What can hang from each mark
Q_302: Q_14 Q_833
Q_833: Q_242 Q_846
Q_747: Q_14
Q_14: Q_638 Q_747 Q_877
Q_242: Q_14 Q_833
Q_638: Q_14
Q_846: Q_308 Q_423 Q_833

Each row was made from one small tree. The marks that hang from a mark follow it in brackets, in the order of their numbers. Every link used is in the known rows. Write each row's tree.
Known rows
Q_833{Q_242{Q_14} Q_846{Q_308 Q_423}}: |  -7.2 |  43.7 |  28.7 | -18.0 | -23.1 |   5.6 | -11.7 |   2.5 |  28.5 |   9.7 | -18.1 |  17.9 |   1.6 |  11.9 |  29.7 |  -1.9 | -37.5 |   0.6 | -25.9 |  11.3 |   5.3 |
Q_833{Q_846}: |  -7.5 |  52.1 |   7.5 | -22.8 | -22.9 |   7.8 | -11.4 |  13.8 |  11.5 |  -3.0 | -25.3 | -17.0 |  -2.1 |  16.5 |  20.6 |   7.7 | -29.6 |   4.1 |  -9.5 |  14.8 |  -4.2 |
Q_833{Q_242{Q_14{Q_747}} Q_846{Q_308 Q_423}}: |  -3.2 |  39.7 |  22.9 | -17.0 | -21.7 |   7.3 | -10.2 |  -1.6 |  23.5 |   2.9 |  -7.4 |  17.6 |  -2.2 |   3.9 |  14.3 |   0.8 | -38.2 |  -2.4 | -22.3 |  11.3 |  -1.0 |
Q_242{Q_14 Q_833}: |  -2.1 |  55.4 |  31.0 | -15.6 | -20.5 |   5.5 | -22.0 |  20.2 |  -2.8 |  -9.3 |  -2.7 | -17.7 |   6.1 |   6.3 |   4.7 |   4.9 | -41.1 |   1.2 |   8.4 |   4.2 |  -9.3 |
Q_242{Q_14{Q_638 Q_747 Q_877} Q_833{Q_846{Q_308 Q_423}}}: |  -1.4 |  36.5 |   7.2 | -18.5 | -28.2 |   9.7 | -15.3 |  16.9 |  10.0 |   4.7 |   5.1 |  15.4 |   7.0 | -12.8 |   1.1 |  -0.8 | -40.2 |  -8.1 |  11.0 |  -5.2 | -13.9 |
Q_833{Q_242{Q_14} Q_846}: |  -7.0 |  50.7 |  30.4 | -19.1 | -23.7 |   2.3 | -19.0 |   4.5 |  12.1 |   5.9 | -11.3 |  -8.9 |  -0.3 |  19.0 |  28.1 |  11.5 | -35.9 |   2.0 | -25.5 |  12.7 |  -3.5 |
Q_638{Q_14{Q_747}}: |   3.1 |  40.7 |  12.6 | -21.8 | -20.0 |  12.5 | -28.4 |  18.8 | -16.2 | -14.4 | -13.6 | -25.6 |  -4.9 |  -2.0 |  -7.3 |  12.1 | -33.2 |   3.8 |   5.9 |  15.3 |  -7.7 |
Q_302{Q_14{Q_638 Q_747 Q_877} Q_833{Q_846{Q_423}}}: |   0.6 |  24.1 | -17.4 | -11.1 | -28.5 |   1.8 |  -4.7 |  22.5 |  -0.7 |  -6.3 | -22.7 |  -9.3 |   3.4 |  -6.4 |   1.6 |   3.3 |   8.8 |   5.1 |  -5.5 |   8.2 | -30.5 |
Q_833{Q_242{Q_14{Q_638 Q_747 Q_877}} Q_846{Q_308 Q_423}}: |  -2.9 |  31.8 |   9.4 | -20.9 | -24.7 |  10.0 | -13.4 |   0.3 |  13.1 |  16.0 |  -8.2 |  19.3 |   0.6 |  -4.1 |  11.0 |   4.4 | -34.0 |  -5.1 | -17.1 |   3.9 | -10.8 |
Q_302{Q_14{Q_638 Q_877} Q_833{Q_242 Q_846{Q_308}}}: | -10.4 |  23.3 |  -5.2 |  -9.8 | -33.1 |   4.4 |  -6.0 |  21.4 |   0.6 |  11.1 | -30.6 |   5.3 |  -7.1 |   7.9 |  30.3 |  -5.5 |   6.4 |   1.9 | -15.2 |  10.2 |  -6.8 |
Q_846{Q_423 Q_833}: |  -5.1 |  45.8 |   5.0 | -17.8 |  -6.6 |   7.6 |  -6.4 |  11.2 |  16.5 |  -6.9 | -31.1 |  -7.4 |   6.8 |   3.5 |  13.0 |   5.5 | -24.5 |  -4.1 |  -0.3 |  12.8 | -25.0 |
Q_846{Q_308 Q_423 Q_833{Q_242{Q_14{Q_747}}}}: |  -4.1 |  35.0 |  20.1 | -13.1 |  -9.5 |  11.0 |  -6.5 |  -1.5 |  18.2 |  -1.1 | -11.1 |  21.4 |  -0.4 |  -5.4 |   8.9 |  -1.2 | -36.1 | -11.8 |  -9.6 |   9.3 | -18.2 |
Q_638{Q_14}: |  -1.2 |  45.3 |  19.1 | -22.8 | -21.8 |  10.9 | -30.0 |  23.5 | -10.5 |  -7.9 | -25.2 | -25.8 |  -1.1 |   7.0 |   9.7 |   8.9 | -31.0 |   7.1 |   2.4 |  15.1 |  -0.1 |
Q_302{Q_833}: |  -4.3 |  46.1 |   5.4 | -14.7 | -21.1 |   6.2 | -11.8 |  24.8 |  -6.8 | -11.3 | -26.9 | -25.8 |   2.4 |  -0.2 |  17.5 |  -1.6 | -14.7 |   7.2 |  -1.6 |  14.1 |  -6.0 |
Q_747{Q_14}: |   2.6 |  46.6 |  14.2 | -30.3 |  -9.2 |  11.2 | -14.1 |  20.1 |  -9.0 |  -2.2 | -42.3 | -27.4 |   2.4 |  11.1 |  -4.5 |   7.3 | -34.8 |  11.3 |   9.8 |  20.0 | -12.4 |
Q_833{Q_242 Q_846{Q_308 Q_423}}: |  -9.7 |  42.6 |  11.4 | -20.8 | -17.7 |   7.4 |  -4.7 |   6.6 |  30.0 |  10.2 | -30.2 |  14.2 |  -4.5 |  15.7 |  32.0 |  -2.9 | -27.9 |   0.0 | -21.1 |  15.3 |   7.3 |
Q_242{Q_14{Q_877} Q_833{Q_846}}: |  -7.9 |  52.3 |  22.0 | -20.8 | -26.5 |   3.1 | -16.9 |  25.3 |   1.5 |   9.5 |   7.5 | -15.4 |  10.3 |   7.9 |  13.2 |   5.9 | -36.2 |  -5.7 |   3.4 |   2.6 |  -9.1 |
Q_638{Q_14{Q_747 Q_877}}: |   2.2 |  37.1 |   3.4 | -27.1 | -19.1 |  14.6 | -25.4 |  23.5 | -27.9 |   0.5 |  -6.8 | -30.2 |  -1.3 |  -4.9 | -14.2 |  13.8 | -27.5 |  -1.0 |   7.2 |  12.9 | -11.8 |
Q_302{Q_14 Q_833{Q_846}}: |  -6.7 |  39.0 |   5.0 |  -8.1 | -31.2 |  -1.0 |  -6.1 |  26.1 |   5.4 | -14.2 | -30.1 | -17.9 |  -2.1 |  14.1 |  23.2 |  -1.9 |   3.5 |   9.7 | -13.0 |  17.3 |  -8.8 |

Which tree is each row?
|  -8.0 |  44.8 |   5.9 | -21.6 | -22.6 |  10.5 |  -5.2 |  11.6 |  28.1 |  -0.3 | -32.3 |   9.2 |  -0.4 |   9.1 |  23.0 |  -5.6 | -32.0 |   2.9 | -10.4 |  14.0 |   5.9 |
Q_833{Q_846{Q_308 Q_423}}
|  -8.1 |  35.6 |  17.8 | -18.0 | -11.0 |  10.4 |  -5.7 |   4.8 |  14.3 |  16.8 | -15.0 |  17.8 |   6.3 |  -1.0 |  16.9 |  -2.1 | -30.7 | -13.3 | -11.1 |   8.2 | -14.8 |
Q_846{Q_308 Q_423 Q_833{Q_242{Q_14{Q_877}}}}
| -12.2 |  50.1 |  10.4 | -18.3 | -24.6 |   9.2 |  -9.5 |  24.0 |  18.1 |  -1.7 | -14.9 |   2.4 |  -5.1 |  12.1 |  24.4 |  -6.5 | -35.4 |  -3.2 |   8.5 |   7.5 |   7.8 |
Q_242{Q_833{Q_846{Q_308}}}
|  -6.2 |  35.0 |  19.7 | -13.7 | -15.0 |  11.1 | -12.6 |  -0.5 |  22.7 |   3.1 | -27.1 |  27.2 |   3.0 |  -3.3 |  25.2 |  -1.8 | -36.0 |  -8.0 |  -9.2 |   4.3 | -16.9 |
Q_846{Q_308 Q_423 Q_833{Q_242{Q_14{Q_638}}}}
|   3.1 |  36.0 | -15.9 | -27.0 | -16.4 |  18.3 | -16.4 |   9.9 | -24.5 |   1.4 | -16.6 | -22.9 |  -2.0 |  -8.9 | -20.2 |  16.5 | -24.3 |  -0.6 |   7.5 |   5.3 | -28.7 |
Q_14{Q_638 Q_747 Q_877}
|  -7.5 |  38.4 |  24.5 | -13.8 | -11.3 |   9.7 |  -8.2 |   1.9 |  23.1 |   4.1 | -20.8 |  21.6 |   2.8 |   2.1 |  22.6 |  -3.9 | -35.0 |  -9.6 | -12.6 |   9.5 | -11.8 |
Q_846{Q_308 Q_423 Q_833{Q_242{Q_14}}}
|  -4.6 |  36.3 |  10.8 |  -6.4 | -19.7 |   0.7 |  -7.9 |  19.3 |  -8.4 |  -8.2 | -30.6 | -20.8 |  -5.7 |  15.5 |  16.7 |   0.7 |   7.0 |   9.3 | -16.9 |  18.5 | -12.1 |
Q_302{Q_14 Q_833{Q_242}}
|  -5.5 |  35.1 |  18.7 |  -9.7 | -27.0 |   1.7 |  -8.7 |  12.6 |  19.4 |  -2.1 |  -8.6 |  12.6 |   1.4 |  -6.7 |  27.4 |  -8.9 | -24.3 |  -0.1 | -19.8 |  10.9 |   0.6 |
Q_302{Q_833{Q_242{Q_14{Q_747}} Q_846{Q_308 Q_423}}}
|  -1.6 |  38.5 |  11.0 | -21.5 | -24.4 |   7.2 | -20.5 |   1.9 |  -3.0 |  12.4 |  -2.1 |  -7.0 |  -0.8 |   3.0 |   8.9 |  17.5 | -32.5 |  -3.5 | -16.9 |   5.2 | -19.9 |
Q_833{Q_242{Q_14{Q_638 Q_747 Q_877}} Q_846}
|  -2.3 |  19.3 | -18.3 | -10.4 | -31.3 |   7.0 |  -1.3 |  21.9 |   3.4 |  -4.1 | -24.4 |   8.3 |  -1.1 |  -9.4 |   4.0 |  -7.1 |   4.2 |   2.8 |  -4.1 |   8.3 | -18.7 |
Q_302{Q_14{Q_638 Q_747 Q_877} Q_833{Q_846{Q_308 Q_423}}}
|   4.0 |  41.3 |  19.0 | -17.9 | -17.4 |  10.3 | -24.9 |  -3.0 | -10.4 |  -4.4 | -10.3 | -11.0 |  -3.6 |   0.7 |  -2.1 |  16.7 | -36.5 |   3.2 | -11.0 |   6.8 | -20.9 |
Q_833{Q_242{Q_14{Q_638 Q_747}}}
|  -5.1 |  46.8 |  25.1 | -18.7 | -27.4 |   4.1 | -24.4 |   2.3 |  11.4 |   5.2 | -18.4 |  -3.0 |  -0.8 |  13.9 |  31.7 |  13.9 | -35.8 |   3.5 | -21.4 |   7.0 |  -9.3 |
Q_833{Q_242{Q_14{Q_638}} Q_846}
|  -6.2 |  36.2 |  15.1 | -21.6 | -26.9 |   8.2 | -14.4 |   5.0 |  18.4 |  22.3 | -18.1 |  19.4 |   4.7 |   3.8 |  26.3 |   1.9 | -33.0 |  -2.4 | -20.7 |   4.3 |  -3.7 |
Q_833{Q_242{Q_14{Q_638 Q_877}} Q_846{Q_308 Q_423}}
|  -9.8 |  37.4 |   9.4 | -16.0 |  -6.2 |  11.5 |  -2.1 |   4.9 |  24.0 |   4.8 | -30.9 |  18.1 |  -2.4 |   5.5 |  24.9 |  -4.4 | -25.9 |  -9.6 |  -8.3 |  12.4 | -10.7 |
Q_846{Q_308 Q_423 Q_833{Q_242}}
|  -7.9 |  40.0 |  21.0 | -21.6 | -23.1 |   6.9 |  -9.2 |   6.2 |  18.5 |  22.7 | -11.6 |  13.3 |   4.8 |   9.0 |  22.7 |  -0.8 | -32.4 |  -3.8 | -24.9 |  10.4 |   1.6 |
Q_833{Q_242{Q_14{Q_877}} Q_846{Q_308 Q_423}}
|  -5.9 |  41.6 |  14.0 | -19.0 | -30.2 |   7.2 | -17.1 |  21.2 |  16.0 |  11.5 |  -6.7 |  15.0 |  11.2 |  -4.2 |  17.8 |  -4.6 | -38.3 |  -5.3 |   7.2 |  -5.2 |  -6.8 |
Q_242{Q_14{Q_638 Q_877} Q_833{Q_846{Q_308 Q_423}}}
|   1.3 |  37.3 |  15.6 | -10.3 | -23.3 |   5.0 | -21.3 |  11.7 | -11.3 |  -9.3 | -12.6 | -12.7 |   0.6 |  -9.9 |  12.2 |   4.8 | -22.4 |   4.5 |  -9.3 |   6.6 | -17.0 |
Q_302{Q_833{Q_242{Q_14{Q_638 Q_747}}}}
|  -9.6 |  37.1 |  19.7 | -10.6 | -35.7 |   3.8 | -18.2 |  14.9 |  13.8 |   2.0 | -20.5 |  11.3 |  -1.3 |  -1.3 |  44.5 |  -7.3 | -26.6 |   2.5 | -17.4 |   6.2 |   4.2 |
Q_302{Q_833{Q_242{Q_14{Q_638}} Q_846{Q_308}}}
|   5.0 |  33.9 |  -4.8 | -14.4 | -20.2 |  13.4 | -14.7 |   6.2 | -14.8 | -20.6 | -28.9 | -17.4 |  -9.9 |   6.4 | -20.5 |  14.3 | -11.6 |   9.3 |   0.3 |  11.2 | -29.6 |
Q_302{Q_14{Q_638 Q_747}}
|  -6.6 |  35.9 |  18.7 | -10.1 | -32.1 |   1.2 | -14.8 |  14.0 |  24.0 |   2.3 | -24.5 |  18.1 |   4.4 |  -4.6 |  44.2 |  -9.3 | -23.7 |   3.5 | -18.9 |   6.0 |   1.9 |
Q_302{Q_833{Q_242{Q_14{Q_638}} Q_846{Q_308 Q_423}}}
|   1.1 |  41.9 |  17.6 | -22.0 | -13.3 |  10.7 | -16.5 |   3.1 | -20.1 |   9.4 |   1.8 | -21.3 |   0.0 |   2.7 | -11.5 |  16.3 | -31.7 |  -2.9 | -14.2 |  10.7 | -19.7 |
Q_833{Q_242{Q_14{Q_747 Q_877}}}
| -10.0 |  26.8 |  -0.5 | -10.3 | -26.2 |   0.1 |   3.2 |  23.5 |  11.6 |  13.2 | -26.9 |   5.2 |  -0.2 |  10.6 |  26.0 | -10.1 |  10.0 |   1.1 | -21.3 |  15.9 |  -3.3 |
Q_302{Q_14{Q_877} Q_833{Q_242 Q_846{Q_308 Q_423}}}
|  -5.7 |  42.5 |  14.5 | -19.1 | -27.7 |  10.2 | -12.6 |  20.3 |   0.4 |   5.1 |  17.1 |   1.6 |   1.2 |  -3.9 |  -1.6 |  -1.1 | -42.1 | -11.0 |   7.6 |   1.8 |  -6.0 |
Q_242{Q_14{Q_747 Q_877} Q_833{Q_846{Q_308}}}
|   0.0 |  31.0 |   5.0 |  -6.0 | -17.8 |   2.9 |  -6.3 |  16.0 | -14.0 | -14.9 | -18.9 | -21.5 |  -9.7 |   6.8 |  -0.7 |   3.9 |   5.1 |   6.2 | -12.8 |  18.0 | -19.8 |
Q_302{Q_14{Q_747} Q_833{Q_242}}
|  -5.2 |  22.6 |  -3.1 |  -4.6 | -32.2 |   4.7 |  -7.2 |  13.1 |   5.2 | -10.2 | -26.0 |  10.3 | -15.1 |   2.6 |  20.0 |  -3.8 |   0.1 |   3.9 | -13.3 |  11.5 | -10.0 |
Q_302{Q_14{Q_638 Q_747} Q_833{Q_242 Q_846{Q_308}}}
